Known rows, with every way that one mark hangs from another
P(D(H) E S): 6 13 6 -7 7 1 1 1 -1 4 -3 1 1 -16 -1 -1 -5 -1 -12 -2 7 3 -1 -3 -4 2 1 2
 3 -2 12 -4 -5 2 3 -4 8 -10 -1 7 -7 8 -1 -3 4 -6 -5 5 -4 7
S(C): 1 4 -1 -5 10 1 -3 -1 -2 -2 2 3 3 7 0 -3 3 -2 -5 -1 -1 -3 -2 -2 -2 0 -4 0
 4 -17 6 0 -6 3 1 -1 2 -13 0 4 1 4 -2 -2 1 -1 0 1 -3 11
A(V): 1 9 5 -3 10 3 3 1 3 1 3 4 -2 7 0 4 1 -1 3 0 2 1 1 8 3 4 -2 6 3 -3 2 -11
 -4 1 0 0 2 -11 2 -1 2 -1 2 2 4 -8 1 3 -1 8
E(P(A(V(S(K))))): 9 22 2 -9 22 5 2 0 2 16 9 7 4 7 -1 7 -8 0 -9 -2 6 4 -6 22 1 2 -6 7 10 4
 4 -10 -8 4 1 0 15 -15 2 -1 -7 25 -2 2 5 -16 2 5 -11 1
E(P(D)): 4 3 4 -4 6 1 1 2 -2 11 -1 4 7 -2 5 -7 1 6 -15 -3 2 5 -4 13 -1 3 -6 8 15
 -3 5 1 -3 0 0 6 1 -16 -9 6 -10 7 1 3 -6 -2 -4 1 -9 -3
C(A(P V)): 4 22 6 -10 29 9 4 1 5 -2 8 8 -2 11 -5 9 2 -6 8 -2 4 0 -3 15 3 1 -4 10 -6
 -18 4 -36 -12 2 -1 0 -3 -26 8 -5 7 16 3 1 19 -24 2 8 -2 20
E(C P(A S(K))): 10 5 2 -11 12 1 2 -1 3 16 7 2 11 6 3 1 -3 7 -26 1 13 10 -12 18 -8 5 -6
 -1 10 4 11 17 -6 1 1 2 14 -9 -1 4 -11 37 -11 3 -11 -22 -4 4 -18 -7
E(C P(A(V))): 4 9 6 -10 15 7 9 1 2 7 5 12 9 13 7 0 8 4 -22 -2 10 10 -11 22 -3 13 -6 9
 16 -3 9 7 -11 0 3 7 6 -30 -2 0 -10 29 -6 5 -8 -16 -6 4 -21 -1
U(B K): 4 -3 1 0 6 3 1 3 2 1 1 9 7 13 -9 1 2 3 5 6 1 3 3 5 3 -2 3 5 5 12 -1 0 -1
 0 1 -1 -7 5 1 2 -5 -2 4 -1 -4 6 4 -1 -2 9
P(A D(C H) S): 6 25 0 -15 19 1 1 -2 0 6 1 13 3 3 1 -2 1 -3 -15 -1 4 1 -2 5 5 1 -7 9 13
 -20 17 -24 -9 3 2 -3 -3 -40 -5 9 -9 -8 1 1 11 -14 -4 6 -13 15
K(E(P(A)) U(B)): 13 -3 14 -3 6 9 10 7 -1 16 8 22 7 28 -9 -3 4 4 -11 2 6 11 -13 23 3 6 -1
 15 10 37 17 7 5 -3 1 -1 -2 -6 6 -3 -14 30 9 -4 3 12 5 1 -2 4
D(C(A(P V)) H): 2 32 11 -6 26 6 6 -1 1 -5 7 13 -8 17 -7 6 5 -10 18 -4 -1 -1 0 8 8 1 -2
 19 -6 -11 7 -45 -13 3 -1 -2 -3 -37 7 -5 5 9 8 -3 24 -21 3 8 -1 26
V(D): 0 7 11 0 9 0 4 1 1 2 -1 5 -3 5 2 -3 6 -2 5 -3 1 3 2 1 3 3 -1 8 7 -4 7 2
 -3 2 1 1 -1 -13 -1 3 1 -6 5 1 5 1 2 2 -1 12
D(C(A(P))): 3 17 -2 -4 21 4 1 -1 2 5 8 10 -7 18 -7 8 -2 -7 19 -1 -4 -2 1 10 6 -4 -4
 7 -9 -10 2 -47 -8 3 -3 0 -7 -20 7 -5 5 8 4 -2 17 -17 1 4 2 16
E(C P(D S)): 7 2 10 -9 10 2 2 1 1 15 2 1 9 -4 9 -2 0 9 -31 -1 11 10 -11 14 -7 6 -8 2
 17 -8 11 10 -5 -2 1 4 5 -18 -8 9 -14 10 -7 6 -18 -19 -7 4 -16 -5
D(C(A) H): -1 19 5 -1 10 3 4 -1 -4 -4 2 12 -8 13 -5 0 7 -7 14 -1 -5 0 1 0 7 0 -1 15
 -2 0 8 -25 -7 3 -2 -2 -4 -23 1 -2 3 4 7 -5 11 -5 2 3 2 15
B(E U): -2 -4 -8 -2 13 3 -1 3 -5 1 -3 4 12 -3 -5 -2 -2 0 -7 6 5 1 2 -4 2 -9 1 9
 19 -10 2 -1 -7 4 1 -1 1 10 -6 1 -10 3 10 0 -10 4 10 -3 -14 22
A(P(D S(K(U)))): 13 12 10 -10 17 0 -4 1 6 11 5 -4 2 -3 -2 5 -16 2 -6 -1 8 2 -6 13 -2 -8
 -4 -2 -3 -4 7 -19 3 -2 -2 -5 3 0 5 5 -1 3 1 1 16 -23 3 7 0 8
P(A D(C) E S): 10 19 -12 -13 23 2 0 0 3 20 4 13 0 9 -3 6 -10 -4 -5 0 3 0 0 11 3 2 -6 0
 5 -7 14 -35 -9 5 3 -2 3 -23 4 6 -8 8 -4 0 10 -12 -8 5 -9 10
B(E(C P(D)) U): 1 -4 0 -6 18 5 3 4 -5 8 -5 6 21 -4 6 -11 3 7 -28 3 11 10 -6 7 -3 -3 -4
 13 35 -13 7 12 -10 2 2 5 4 -7 -14 6 -21 12 8 5 -23 -4 5 -2 -27 15
P(A(V) D(C H) E): 5 30 1 -11 22 5 8 1 1 3 0 18 -1 11 0 -2 1 -8 1 -4 0 1 2 9 7 7 -3 14 8 -4
 15 -29 -12 4 5 -1 4 -40 5 3 -4 9 5 -2 21 -5 -6 6 -11 15
V(D(H)): -2 13 20 0 5 -1 6 1 -2 -8 -4 5 -3 -3 1 -7 11 -3 2 -5 2 4 1 -6 2 5 1 14 8
 -1 9 11 -4 2 2 -1 2 -19 -3 3 0 -4 8 -2 9 4 4 3 -3 15
K(E(P)): 6 -5 11 0 -3 3 3 3 -2 12 4 8 3 16 -3 -2 2 6 -8 0 2 8 -6 14 -1 5 -3 10 7
 21 10 5 0 -1 0 3 -1 -4 2 0 -8 27 3 -2 -4 6 1 0 0 -3
U(B K(E) P): 8 -11 8 0 2 5 4 5 0 13 5 17 9 28 -12 -2 5 9 -2 6 2 11 -2 15 3 4 -1 14 16
 34 8 13 2 0 2 4 -9 -1 5 4 -15 25 6 -4 -10 18 4 -3 -4 5
K(E U): 7 -8 16 1 -7 3 3 4 0 5 4 11 -1 21 -7 -1 2 3 1 3 0 6 -5 13 2 4 0 8 -1 31
 13 1 9 -5 -1 -2 -7 7 9 -1 -1 11 7 -4 6 10 5 0 10 1
B(E(C) U(P(S))): 1 -8 -2 -7 18 4 1 2 -5 14 1 6 17 0 -2 0 -1 7 -24 7 15 10 -6 2 -4 -2 -5 7
 31 -6 8 15 -8 4 3 3 6 2 -8 5 -23 22 2 3 -28 -6 5 -3 -25 17
E(P(A D S)): 9 12 -2 -15 18 3 0 1 1 16 3 9 11 0 3 -2 -3 6 -27 -1 10 6 -8 19 -2 4 -10
 6 19 -13 14 -6 -9 2 2 4 2 -29 -8 9 -14 15 -6 5 -3 -16 -7 5 -18 3
S(K V(D(C H))): 3 22 13 -4 19 -4 2 -3 0 1 -1 6 -5 9 0 -8 2 -7 10 -4 -5 -2 1 -6 6 -5 -3
 14 8 -8 12 -5 -4 6 -2 -4 6 -21 2 7 4 3 7 -5 15 -1 8 5 0 23
B(E(C P(D)) U(K)): 2 -6 0 -8 17 6 0 5 -3 7 -4 12 25 7 0 -9 3 12 -26 8 11 12 -2 15 -3 -2 -5
 15 38 -7 9 9 -13 2 3 8 -4 -6 -14 9 -19 16 5 5 -24 -3 5 -2 -31 18
B(E(P(D))): 2 0 2 -4 10 1 1 2 -4 9 -2 6 10 -4 3 -6 0 5 -19 1 6 6 -3 8 0 -3 -6 12 26
 -5 6 2 -6 1 1 4 5 -9 -10 5 -15 8 5 3 -8 1 1 -1 -16 9
C(A(V)): 1 16 4 -8 20 8 4 1 3 -1 6 11 -1 13 -4 4 5 -4 8 1 1 1 -1 13 5 5 -3 11 1
 -10 8 -22 -10 1 0 1 -4 -21 3 -2 7 10 3 2 9 -14 1 5 0 16
C(A): 0 6 -1 -4 11 5 1 0 0 -1 3 7 2 7 -4 1 5 -3 5 1 -1 0 -2 7 2 1 -1 6 -2 -7 5
 -13 -6 2 -1 1 -5 -11 1 -1 6 10 1 0 5 -7 1 3 1 9
A(V(D S)): 4 26 16 -5 25 5 5 0 3 7 5 7 -7 4 0 9 1 -6 6 -4 4 0 1 9 6 3 -4 11 8 -7 4
 -18 -7 4 1 -4 6 -21 3 -1 0 -14 7 2 9 -15 6 6 0 19
C(A(V(S(P)))): 5 25 7 -11 31 12 2 0 3 3 11 10 0 7 -6 8 -2 -8 4 -3 4 -4 -7 17 2 2 -5 8 2
 -16 6 -29 -12 6 1 -2 0 -25 9 -3 5 22 4 -1 14 -26 6 8 1 22

Rows
8 0 1 0 7 0 -2 -1 3 7 4 -5 2 -1 -6 -3 -16 -3 4 -3 3 -2 -4 7 -6 -3 5 -8
 -8 14 5 7 2 5 1 -1 13 18 15 0 4 52 -3 -7 14 -6 4 2 2 1
S(K P(E))
5 -1 -2 -2 19 2 1 3 -2 18 1 21 11 22 -8 -5 2 6 -3 7 1 8 2 12 10 -5 -6 18
 34 11 5 -8 -4 3 2 5 -5 -12 -4 8 -22 -1 12 0 -11 13 3 -3 -16 20
U(B(E) K P(D(C)))
3 -9 -1 0 11 4 2 4 -2 10 2 16 13 15 -10 -2 3 7 -5 8 6 9 0 8 4 -3 -1 13
 26 19 1 14 -3 3 3 4 -1 4 -2 3 -20 17 7 -1 -15 14 5 -4 -15 15
U(B(E) K P)
5 27 8 -22 33 8 1 -1 0 -11 3 15 13 3 4 -14 8 -6 -26 -7 7 -3 -11 12 -1 7
 -9 13 24 -44 23 -5 -17 7 6 1 -1 -59 0 10 0 27 1 -2 23 -17 1 9 -20 30
S(C P(A(V) D(H)))
10 25 0 -14 18 -3 -2 -2 1 10 2 6 2 2 1 -3 -7 -3 -10 -1 4 0 -2 7 5 -3 -6
 7 10 -10 16 -18 -5 3 1 -5 5 -27 -1 10 -5 -2 2 0 15 -15 0 7 -10 12
P(A D(C H) S(K))
3 35 12 -8 29 9 4 -2 -1 0 9 16 -7 14 -8 5 1 -12 13 -5 -1 -4 -4 11 7 1 -3
 17 1 -10 9 -40 -12 7 0 -4 0 -36 8 -3 4 17 9 -5 20 -23 7 8 0 27
D(C(A(V(S(P)))) H)
10 13 2 -10 23 -1 -7 -2 5 7 9 -7 1 1 -5 8 -12 -1 -5 -1 7 -3 -5 4 -5 -8
 -4 -6 -6 -19 5 -14 -5 4 -2 -6 9 -2 7 3 3 16 -6 -2 13 -24 3 6 -4 14
A(P(S(C K)))
10 3 11 -8 10 -1 0 0 2 18 3 -3 9 -4 9 -3 -5 9 -28 -1 11 10 -10 16 -7 2
 -6 0 15 0 10 15 -1 -1 -1 3 12 -6 -6 10 -11 17 -7 5 -15 -20 -4 4 -12 -7
E(C P(D S(K)))
2 15 -5 -15 29 7 -2 -2 -1 -6 5 13 8 12 -2 -5 9 -6 -7 -2 -4 -6 -7 0 -1 0
 -11 8 9 -42 14 -15 -17 8 0 -1 -4 -37 1 5 8 20 -3 -3 6 -10 2 5 -6 28
S(C(A) V)
10 -5 11 -4 6 6 3 6 0 13 2 17 12 23 -8 -7 4 9 -11 5 3 11 -3 19 2 2 -3 16
 17 22 11 2 -1 -2 1 3 -10 -8 0 7 -13 13 9 -1 -6 12 4 0 -5 7
U(B K(E(P(D))))
6 22 1 -14 35 4 2 -2 3 4 5 21 5 19 0 -10 4 -9 -5 -6 0 -5 -6 10 4 2 -10
 10 19 -34 20 -19 -13 11 3 2 -7 -49 7 6 1 29 1 -3 22 -13 3 6 -13 33
S(P(A) V(D(C)))
7 6 -6 -8 14 2 -3 0 1 9 6 4 -1 1 -8 7 -7 -2 -3 1 4 -1 -3 -1 -6 2 -2 -6
 -3 -5 11 -7 -8 6 2 -5 10 -1 6 3 -3 25 -9 -5 0 -10 -4 3 -2 11
P(E S(C))
10 15 -2 -8 24 5 -1 0 6 9 9 -1 -2 2 -11 13 -14 -5 10 -1 6 0 -3 10 -4 -5
 1 -3 -18 -1 7 -27 -8 5 -1 -5 9 3 12 -3 5 39 -5 -4 19 -25 0 8 2 13
C(A(P(E S(K))))
10 4 7 -10 18 1 -3 -1 -2 11 7 7 9 19 -3 -9 -1 3 -14 -2 -2 1 -10 10 -5 -1
 -10 9 13 -8 18 9 -6 6 -1 -2 8 -16 4 9 0 43 -2 -6 2 0 7 3 -4 14
S(C K(E(P)) V)
6 22 17 -13 31 1 -2 -3 -1 -9 2 6 7 3 0 -19 4 -8 -11 -8 2 -6 -11 -3 -5 -2
 -6 11 18 -36 23 16 -11 12 2 -4 9 -35 5 12 7 41 1 -8 22 -10 11 8 -9 37
S(C K P V(D(H)))
5 18 8 -13 29 7 4 1 5 0 6 14 5 12 1 -5 4 -6 -7 -5 8 0 -7 18 2 8 -5 9 16
 -20 16 -8 -11 6 4 3 -2 -37 7 3 0 28 2 1 21 -16 2 7 -13 24
S(P(A(V(D))))
7 18 0 -9 22 4 2 -1 1 16 9 8 4 8 -2 6 -7 -1 -6 -2 5 3 -6 20 3 3 -8 6 12
 7 3 -2 -5 5 3 0 13 -17 5 0 -8 22 -1 0 4 -10 2 4 -11 2
U(P(A(V(S(K)))))
-1 26 10 -7 25 3 6 -2 -2 -3 0 18 -4 15 -2 -6 13 -9 10 -4 -5 -1 0 -4 7 2
 -7 21 11 -22 17 -20 -14 8 -1 -1 -6 -44 0 4 5 4 8 -4 15 -6 5 6 -3 33
S(V(D(C(A) H)))
10 18 13 -1 22 3 1 -1 3 13 5 -1 -4 -3 -5 3 -15 -9 8 -7 5 -3 -4 7 -2 -4 1
 -2 -2 9 4 -2 -3 9 2 -6 17 5 14 0 2 30 3 -7 20 -12 9 6 4 14
V(D S(K P(E)))
7 3 0 -12 19 9 1 6 1 10 5 20 17 30 -11 -1 3 7 -8 7 6 10 0 29 2 7 -5 18
 20 7 15 -12 -12 4 3 6 -11 -19 0 5 -10 32 4 0 -2 0 6 1 -18 18
B(U(K(E(P(A(V))))))
7 8 -4 -10 14 3 0 1 1 16 7 9 8 5 -2 5 -3 5 -19 0 10 6 -8 16 -3 5 -7 3 12
 -4 11 -2 -8 3 2 2 4 -19 -4 3 -13 27 -9 2 -5 -14 -5 4 -15 1
E(P(A S))
4 22 11 -6 24 4 0 -2 0 5 3 6 -3 4 -1 3 2 -7 -1 -5 1 -3 -2 0 1 -1 -7 6 10
 -18 6 -7 -10 7 2 -6 7 -22 1 3 0 -11 4 -2 7 -8 6 5 -2 23
V(D S(C))
4 -5 -6 -7 14 3 -5 3 0 14 2 9 15 10 -12 3 -5 10 -5 8 7 8 2 14 -2 1 -6 6
 19 4 7 -1 -7 6 3 6 -7 -1 -6 9 -14 20 -3 0 -18 -3 3 -1 -16 12
B(U(K P(S)))
6 11 9 -9 21 1 2 0 1 15 4 10 4 4 -1 0 0 3 -12 -3 7 5 -7 9 -2 3 -10 9 17
 -14 15 -1 -10 6 0 2 4 -24 -5 8 -9 21 -5 1 -7 -14 -1 5 -11 16
E(P(S(V(D))))
9 3 -2 -7 13 4 2 -1 4 4 5 1 9 2 0 -5 -9 -4 -13 -3 8 1 -10 13 -8 2 3 -9
 -1 7 10 15 -3 5 4 1 13 2 15 0 1 62 -8 -5 13 -12 -1 4 -11 0
S(K P(A E(C)))
4 12 8 -5 19 -3 0 -1 3 3 -1 1 0 5 2 -7 -1 -3 2 -3 -2 -1 -2 -1 1 -5 -5 7
 8 -13 9 6 -3 5 -1 -2 6 -11 2 7 6 8 2 -1 9 -3 7 4 -1 17
S(K V(D))
9 15 0 -12 24 0 -2 -1 0 23 4 11 4 8 1 -1 -5 4 -14 -1 1 2 -5 11 1 -1 -14
 9 18 -21 14 -24 -8 5 -2 2 -2 -31 -7 10 -11 7 -4 3 -8 -17 -4 5 -10 13
E(P(D(C) S(V)))
9 12 -3 -9 22 4 -2 0 4 6 8 1 -1 0 -9 12 -11 -4 -3 -2 8 -2 -4 1 -7 -2 -3
 -7 -9 -16 7 -21 -10 5 1 -5 9 -6 10 -1 -2 30 -9 -5 12 -19 -3 6 -5 15
A(P(E S(C)))
6 21 1 -12 30 11 -4 -3 -1 2 10 8 4 3 -6 2 -2 -9 -5 -4 2 -8 -11 9 -3 -3
 -7 1 4 -27 8 -19 -13 9 2 -4 2 -25 7 0 5 27 -1 -5 12 -22 7 7 -1 24
V(S(C(A) P))
